Each row comes from the steps of one walk. Every step used is in the known rows, and no mark comes twice. Write the walk behind each row, first mark first.
(in the rows, 128 means zero)
Known rows:
w, h, p: [109 122 161  86 137 143 163  79 159 160 141 106 106 162 132 106 150 138
 151 126]
j, h, p, q, w, m, k: [ 54 161 119 118 116 145 192 119 122 128 115 171 158 124 150 135 147 149
 154 126]
v, h, k: [109  78 140 105 124 115 125 197 140 172 117 110  97 168  89 107 173 133
 118 101]
h, p: [176 165 139 106 110 128 180  80 136  83 125 142 117 212 155 127 156 128
 142 126]
w, h: [136  83 155 134 145 138 122  95 159 182 153  82 115 146 112 111 111 125
 131 140]
q, w, h, p: [119 145 143 112 135 129 158 116 182 132 145 141 122 114 116  99 114 117
 141 138]
j, q, w, m: [176 155 133 182 153 138 131 121 152  87 168 159 149  77  72 164  93 113
 122 161]
v, h, p, m, k: [102 143 159 102 107 129 185 165  58 137  91 167 100 199 125 118 225 145
 115 109]
v, h, p: [107 110 155  96 119 127 158 141 122 137 108 150 104 188 125 105 195 139
 138  98]
v, h, j: [165  43 183 127 128 133 120 146 108 171 119  64 118 188 125 102 142 124
 141  94]
v, h, p, q: [ 82 112 142 111 127 122 118 140 104 112  90 157 116 154 139 113 181 148
 126  83]
h, p, q, k, m: [118 185 109 118  97 122 119 100  79  64  93 167 143 142 169 143 169 146
 132 121]
p, m, k: [208 168 135 172 100 128 172 137  38 115 110 141 123 211 133 156 152 123
  81 159]
h, p, q: [145 166 121 122 120 122 130  80 115  56 103 152 131 171 174 137 139 141
 126 107]
m, k: [229 145 116 144 110 119 161 155 109 118 127 111 145 187 124 157 127  94
 107 154]
q, k: [196 125 128 167  98 119 110 169 110 132 143  94 141 172 115 130 116 120
 103 137]
p, q, w, m: [153 151 114 180 153 123  87 113 109  64 104 148 165  92 133 151  91 123
 114 149]
p, q: [175 117 110 186 132 118  67  99 109  77 111 124 147 140 155 147  84 127
  98 120]
j, h, w, q, k: [ 66 106  91 123 132 131 113 155 166 169 153 123 132  57 136 123  77 133
 134 118]
v, h, w, m: [ 97  98 142  92 168 126 124 160 109 159 120 143 101 104  88 116 172 125
 147 126]
h, k: [177 125 119 115 118 113 140 148 158 129 137  92 106 188 110 130 129 123
 119 129]

Which walk is each row?
[166  53 187 118 148 148 126  85 146 194 153  19 119 161 132 104  97 123
 153 123] -> w, h, j
[146 148  93 144 118 127  78 127 108  94 103 110 159  82 146 166 124 114
 111 161] -> w, q, k, m
[135 141  94 183 101 116  53 126  65  89  96 145 162 105 147 155 124 135
 106 136] -> p, q, k, m
[149  61 186 138 145 149 102 125 144 195 179  23 125 106 101 117  89 132
 137 115] -> w, h, j, q, k
[ 76 102  91 121 143 135 122 120 179 160 152 132 126  67 145 125  71 129
 141 120] -> j, h, w, q
[132 158  72 103 146 111  73 144 125  96 126 137 127  29 139 153 101 105
 125 151] -> h, w, q, k, m
[124 145 139 149 144 136 134 123 189 115 181 158 126  63  83 131  91 121
 127 130] -> j, q, w, h, p
[ 84  95 127  96 112 119 126 169 113 170  97 147 102 150  95 117 206 132
 139 121] -> v, h, k, m
[ 55 139 134  98 124 136 114  92 110 144 114 131 127 104 143 121 167 153
 146 126] -> w, h, p, q, k, m
[153 146  85 108 156 107  72 165 149 100 140 109 124  43 131 142  76 105
 110 134] -> h, w, q, k
[169 132 105 153 130 125  77 156 135  99 121  75 154 100 141 155  91 115
  92 142] -> w, q, k
[120 174 143 115 125 130 184 142 128 134 132 156 119 123 117 111 140 122
 124 149] -> q, w, h, p, m, k
[144 115 138 150 139 126 127 130 181 151 154 123 129 103 101 103  82 106
 126 151] -> q, w, h
[ 58 137 114 141 105 138 158 102 155 124 128 175 144 134 162 112 112 154
 146 102] -> j, h, p, q, w
[ 85  90 120 127 101 136 168 143 173 192 152 109 118 174 119 113 119 147
 139 116] -> j, h, k
[135 207 117 108 133 123 162 119 100  48  93 169 152 129 153 150 155 129
 135 137] -> h, p, q, w, m, k
[142 184 113 130 120 116 131 101 132  44 107 174 137 138 164 128 121 132
 124 114] -> h, p, q, w
[120 116 114 177 149 119  63 122 144 108 123 133 147  69 129 123  62 124
 106 126] -> p, q, w, h
[ 45 119  81 117 121 134 114 133 144 166 141 151 136  43 141 133 103 132
 149 135] -> j, h, w, q, k, m
[ 74 142 143 134  89 153 210  83 107 155 131 168 114 206 158 113 162 168
 142 116] -> j, h, p, m
[179 168 113  86 169 121 159 138 104 116 134 133 124 104 105 157 139 100
 146 169] -> h, w, m, k
[129  73 174 130 137 151 104 103 124 193 165  52 130  92 105 127 115 130
 153 132] -> w, h, j, q, k, m
[114  84 129 106 148 112 106 174 130 158 132 149  95 112  99 104 141 116
 130 105] -> v, h, w
